What can hang from each mark
J_117: J_423
J_246: J_423 J_486 J_885
J_885: J_33 J_246 J_423
J_33: J_26
J_486: J_246
J_853: J_486
J_26: J_33
J_423: J_246 J_885

Known rows, with every way that one mark hangs from another
[J_853 [J_486 [J_246 J_885]]]: [ 0.76  0.67 -1.12  1.52  0.68  0.34 -3.65 -3.01  2.39  0.80 -2.04  0.35
 -0.46 -2.10 -4.82 -1.47  4.38  2.18  0.24  0.16 -2.85 -2.52]
[J_486 [J_246 J_423]]: [ 1.30  0.04 -0.83  1.56 -0.10  0.88 -3.25 -1.44  1.39  1.35 -3.17  0.02
  0.14 -1.60 -2.93 -1.05  1.54  2.71  0.04 -0.68 -2.32 -0.76]
[J_885 J_33 J_246 J_423]: [-0.11  1.78 -0.17  0.88 -2.28  2.59 -2.08  7.79  1.76  2.23  0.64 -0.35
  1.20 -1.86 -0.15  0.65  0.74  1.20 -0.88 -0.11  0.28  4.61]
[J_486 [J_246 J_423 [J_885 J_33]]]: [ 0.54  1.09 -1.33  2.88 -0.48  1.84 -5.73  1.25  5.23  2.11 -1.58 -0.65
  0.26  1.50 -3.90 -2.98  3.03  2.12 -1.84 -0.70 -3.68  2.15]
[J_486 [J_246 J_885]]: [ 0.08  1.08 -0.37  2.34  0.75  0.52 -2.95 -0.37  2.50  0.61 -2.19  0.33
 -0.88 -0.84 -2.25 -0.89  3.10  0.54 -0.77 -0.28 -2.41  0.31]
[J_853 J_486]: [ 0.66 -0.33 -0.82 -0.83 -0.05 -0.27 -0.68 -2.56 -0.13  0.23  0.12 -0.12
  0.29 -1.25 -2.61 -0.86  1.26  1.74  1.01  0.51 -0.59 -2.60]
[J_486 J_246]: [ 0.21  0.04 -0.63  1.02  0.96  0.62 -1.94 -1.31 -0.02 -0.43 -1.46  1.21
  0.16 -0.75 -1.69  0.64  2.10  1.07  0.58 -0.68 -0.78 -0.51]
[J_33 J_26]: [ 0.51 -0.90 -1.82 -0.06 -0.46  0.87  1.61 -0.38  0.11  0.78  1.48  0.47
  2.01  0.24  1.84 -0.37 -0.85 -0.73 -1.82 -1.01 -0.04 -0.79]
[J_246 J_885]: [-0.09  0.96  0.54  1.44 -0.10  0.08 -0.86  0.80  2.38  0.73 -0.70 -0.98
 -0.89  0.12 -0.35 -1.49  1.18 -0.51 -1.29  0.51 -1.58  0.80]
[J_246 J_423 J_885]: [ 0.90  1.07  0.12  2.14 -1.15  0.54 -2.07  0.67  3.45  2.60 -2.60 -2.19
 -1.36 -0.35 -1.75 -3.38  0.56  0.92 -1.77  0.38 -3.13  0.62]
[J_885 J_423]: [ 0.35  1.22 -0.36  0.42 -0.55  0.96 -0.37  2.89 -0.05  1.41 -1.89  0.32
 -0.64 -2.25 -0.12 -0.76 -0.49  1.11  0.25 -0.15  0.11  2.06]
[J_26 J_33]: [-0.64 -1.58 -3.92 -0.78  0.48  0.09  1.37  0.89 -1.45  0.59  2.72  0.92
  1.07  0.44  1.37  0.81 -0.38 -0.84 -0.95  0.06  0.32 -0.43]
[J_117 [J_423 [J_885 J_33]]]: [-0.31 -0.28 -1.52  1.33  0.07  2.80 -4.24  3.73  2.86  0.70  2.79  1.99
  0.65  4.50 -1.34 -2.82 -3.66  2.15 -0.75  1.30 -0.49  1.28]
[J_423 [J_885 J_33 [J_246 J_486]]]: [ 1.10  2.15  2.41 -0.19 -1.91  2.34 -5.35  7.27  4.72  1.00  2.90  0.32
  2.49  1.29 -3.95  0.33  1.52 -0.11 -0.33 -0.13 -0.49  3.66]
[J_885 [J_33 J_26] [J_246 J_423 J_486]]: [ 1.95  1.64  0.31  1.18 -3.89  2.72 -2.81  5.36  4.51  3.15  1.63 -1.86
  4.35  0.61 -1.82 -0.91  1.98  1.28 -2.07 -1.32 -1.99  2.06]
[J_246 [J_423 J_885] J_486]: [ 2.69  1.48  1.91 -0.18 -1.42  1.38 -4.60  1.85  4.14  1.75 -1.09 -0.42
  0.69  0.08 -4.86 -2.85 -0.15  1.30  0.19 -0.25 -2.06  0.97]
[J_246 J_486]: [ 0.57  1.57  2.26 -0.01 -0.68 -0.07 -1.36  0.85  1.43 -0.06 -0.59 -0.57
  0.83  0.32 -2.10  0.43  2.50  0.20  1.46 -0.36 -0.65  0.68]
[J_246 J_486 [J_885 J_33]]: [-0.07  2.75  1.73  1.26 -1.19  0.77 -3.81  3.57  5.53  0.68  1.00 -1.16
  1.28  3.11 -2.82 -1.56  3.74 -0.58 -0.38 -0.34 -1.75  3.26]
[J_885 [J_33 J_26] [J_423 [J_246 J_486]]]: [ 0.58  1.97 -1.31 -1.40 -1.38  3.00 -3.31  5.73  6.00  2.66  1.73  1.86
  3.64 -1.83 -1.27 -0.77  0.09  0.83 -1.08 -1.36 -0.59  4.30]
[J_486 [J_246 [J_885 [J_33 J_26] J_423]]]: [ 0.59  1.34 -3.48  2.63 -0.46  2.99 -3.49  4.13  4.46  2.30  0.09  1.32
  2.14  0.07 -0.94 -2.41  2.20  0.66 -2.82 -1.69 -2.12  3.57]
[J_423 [J_246 J_486 J_885]]: [ 0.16  2.61  2.16 -0.04 -0.09  0.51 -3.83  1.81  6.21  1.55 -1.23  0.08
 -0.35 -2.13 -3.10 -0.77  1.92 -0.16 -0.35  0.59 -2.19  1.98]

Rows
[ 1.17  2.38  2.21  1.30 -3.27  1.89 -4.28  5.44  4.33  2.36 -0.15 -2.23
  2.29  0.25 -3.14 -0.11  2.53  2.06 -0.08 -0.51 -1.92  2.87]	[J_885 J_33 [J_246 J_423 J_486]]
[-0.06 -0.31 -0.98  0.14  1.03  2.76 -4.21  1.97  3.63  1.64  0.73  3.34
 -1.01 -0.53 -1.64 -1.85 -5.14  2.38 -0.77  2.23 -0.78 -0.13]	[J_117 [J_423 J_246 J_885]]
[-0.49  2.19 -1.11  1.52 -0.99  1.65 -2.71  5.89  4.09  2.05  0.04 -0.62
 -0.14  0.51 -0.85 -2.66  1.05  0.42 -1.67 -0.25 -1.17  5.05]	[J_246 [J_885 J_33 J_423]]
[ 0.32  0.83 -2.13  1.35  0.45  1.23 -5.13 -0.89  3.82  0.62  0.25  0.43
  0.95  0.78 -5.03 -2.04  4.82  2.17 -0.28 -0.21 -2.87 -0.33]	[J_853 [J_486 [J_246 [J_885 J_33]]]]
[ 0.17  1.80 -0.70 -0.41 -0.95  2.05 -3.65  3.51  8.00  2.00  2.55  0.75
  3.14  0.85 -1.69 -1.68  1.58 -0.84 -2.65 -0.86 -2.21  3.13]	[J_423 [J_246 J_486 [J_885 [J_33 J_26]]]]
[ 1.25  0.39 -3.29  2.78 -0.98  2.68 -4.25  0.96  5.31  2.89 -0.08 -0.12
  2.34  1.74 -2.18 -3.66  2.16  1.32 -3.75 -1.70 -3.91  1.36]	[J_486 [J_246 J_423 [J_885 [J_33 J_26]]]]
[ 0.75  3.63  2.29  1.94 -1.46  0.83 -2.72  4.49  4.02  2.15 -2.71 -1.39
 -0.62 -1.89 -2.50 -1.79  2.92  0.65  0.16 -0.20 -1.69  3.52]	[J_246 J_486 [J_885 J_423]]
[ 2.54 -0.77 -3.93  0.35 -0.40  3.54 -5.47  1.45  4.73  2.22  1.86  2.25
  3.33  1.98 -3.13 -3.55 -0.67  1.50 -2.86 -2.00 -2.34  0.82]	[J_486 [J_246 [J_423 [J_885 [J_33 J_26]]]]]
[-1.27  0.23 -3.42  2.04 -0.24  3.38 -3.08  2.99  6.31  2.96  2.38  1.72
  1.45  2.29  1.13 -3.23 -3.07  1.71 -3.92  1.24 -2.29  1.31]	[J_117 [J_423 [J_246 [J_885 [J_33 J_26]]]]]
[ 2.07 -0.08 -1.89  0.78 -0.21  0.92 -3.75 -3.97  1.20  1.52 -3.10 -0.04
  0.13 -2.61 -5.60 -1.82  2.92  4.70  1.05 -0.21 -2.97 -3.41]	[J_853 [J_486 [J_246 J_423]]]
[ 1.84  0.12 -2.09  0.61  0.11  2.86 -6.90  1.96  4.57  1.58  0.39  1.79
  1.47  1.79 -4.99 -2.86  0.26  2.11 -1.02 -1.01 -2.35  1.91]	[J_486 [J_246 [J_423 [J_885 J_33]]]]
[ 1.39  0.79 -1.16 -2.82 -0.41  3.01 -4.88  3.90  7.16  1.50  4.42  3.11
  4.36  1.05 -2.95 -1.49 -1.06 -0.48 -1.93 -0.99 -0.54  2.59]	[J_423 [J_246 J_486] [J_885 [J_33 J_26]]]
[-1.32  2.70  0.54  2.34 -0.43  2.49 -5.93  4.18  7.46  1.93  0.44  0.61
  0.18  2.02 -2.53 -2.31  0.16  2.59 -0.58  1.73 -2.61  2.76]	[J_117 [J_423 [J_246 J_486 [J_885 J_33]]]]
[-0.16  0.56 -0.38  2.09 -1.15  3.58 -4.46  6.70  2.95  1.71  2.92  1.23
  0.90  2.63 -0.92 -1.04 -3.25  2.37 -1.40  1.75 -0.43  1.82]	[J_117 [J_423 [J_885 J_33 J_246]]]
[ 0.39  0.40 -3.53  0.04 -1.29  2.50 -0.41  4.45  1.98  1.90  2.17  0.91
  2.98  0.85  1.04 -1.62 -0.92  0.25 -2.21 -1.48  0.02  3.16]	[J_885 [J_33 J_26] J_423]
[-1.87  1.03 -1.54  2.02  0.23  2.76 -4.64  3.42  6.18  2.00  1.06  1.23
 -0.62  1.82 -0.65 -2.74 -2.08  2.47 -1.96  2.15 -2.24  2.20]	[J_117 [J_423 [J_246 [J_885 J_33]]]]
[ 0.04 -0.09 -1.56  0.56 -2.07  2.38 -0.51  4.41  1.97  1.48  3.61  0.09
  3.82  0.88  1.42  0.85 -0.08 -0.54 -2.83 -0.81 -0.05  1.62]	[J_885 [J_33 J_26] J_246]
[ 1.08  2.55  1.35  2.00 -2.10  1.21 -4.99  3.62  6.52  2.27 -0.88 -2.44
  0.95  2.57 -3.88 -3.73  3.19  1.14 -0.98 -0.50 -3.58  3.17]	[J_246 J_423 J_486 [J_885 J_33]]
[-0.61 -0.09 -1.92 -0.19  0.84  3.57 -5.68  3.97  5.34  1.40  2.67  3.62
  0.42  2.02 -1.77 -2.54 -4.82  2.46 -1.34  1.82 -0.65  1.96]	[J_117 [J_423 J_246 [J_885 J_33]]]
[-0.19  2.15 -1.71  2.49 -0.01  2.35 -4.94  4.61  4.20  1.83 -1.55  0.83
  0.11 -0.35 -2.41 -1.88  3.02  1.79 -1.20 -0.86 -1.89  4.38]	[J_486 [J_246 [J_885 J_33 J_423]]]
[ 0.98  2.52  0.15  0.94 -3.35  3.21 -1.98  8.41  3.46  2.86  1.71 -0.45
  4.02 -1.36 -0.56  0.59  1.87  0.73 -1.20 -1.49 -0.28  4.37]	[J_885 [J_33 J_26] [J_246 J_486] J_423]
[ 0.84  2.92 -0.87  1.61 -2.21  2.56 -2.68  6.22  5.88  2.64  0.91 -0.65
  2.53  1.26 -1.09 -2.89  2.15 -0.18 -2.09 -1.49 -1.95  4.64]	[J_246 J_486 [J_885 [J_33 J_26] J_423]]
[ 3.04 -0.47 -2.08 -0.08  0.18  1.79 -5.71 -2.50  2.78  2.04 -1.64  1.23
  0.38 -2.23 -7.40 -3.09  1.27  4.50  0.54 -0.05 -2.85 -2.88]	[J_853 [J_486 [J_246 [J_423 J_885]]]]
[ 0.45  3.46  2.16  1.15 -2.92  2.26 -3.51  8.72  3.14  2.16  0.29 -0.90
  1.89 -1.48 -2.39  1.00  2.78  1.31  0.62 -0.59 -0.30  5.02]	[J_885 J_33 [J_246 J_486] J_423]
[ 1.15 -0.40 -1.71 -0.42 -1.68  3.22 -2.46  5.77  3.26  1.88  5.02  1.40
  3.90  1.08 -0.34 -0.57 -1.61 -1.13 -3.49 -0.65  0.04  2.18]	[J_423 [J_885 [J_33 J_26] J_246]]
[ 1.30  0.88 -2.31  1.94 -0.60  1.56 -6.07 -1.06  5.11  2.23 -1.60 -0.73
  0.64  0.29 -6.42 -3.86  4.14  4.08 -0.79 -0.33 -4.31 -0.60]	[J_853 [J_486 [J_246 J_423 [J_885 J_33]]]]
[-0.78  1.24 -0.82 -0.50  0.33  1.34 -4.04  3.09  6.43  1.33  1.25  0.99
  0.16  0.15 -1.37 -1.79  0.21 -0.18 -2.27  0.62 -1.69  3.59]	[J_423 [J_246 [J_885 J_33]]]
[ 1.66  2.36  3.30  1.63 -3.04  0.98 -2.80  3.46  2.64  2.64 -2.24 -2.46
  0.86 -2.32 -3.09  0.12  2.28  2.00  0.30  0.05 -1.89  0.80]	[J_885 [J_246 J_423 J_486]]
[ 2.57 -0.20 -2.93 -0.32  0.00  2.69 -7.38 -0.44  4.23  1.73  0.15  1.52
  1.67  0.33 -7.52 -3.73  1.72  4.09 -0.16 -0.55 -2.91 -0.92]	[J_853 [J_486 [J_246 [J_423 [J_885 J_33]]]]]
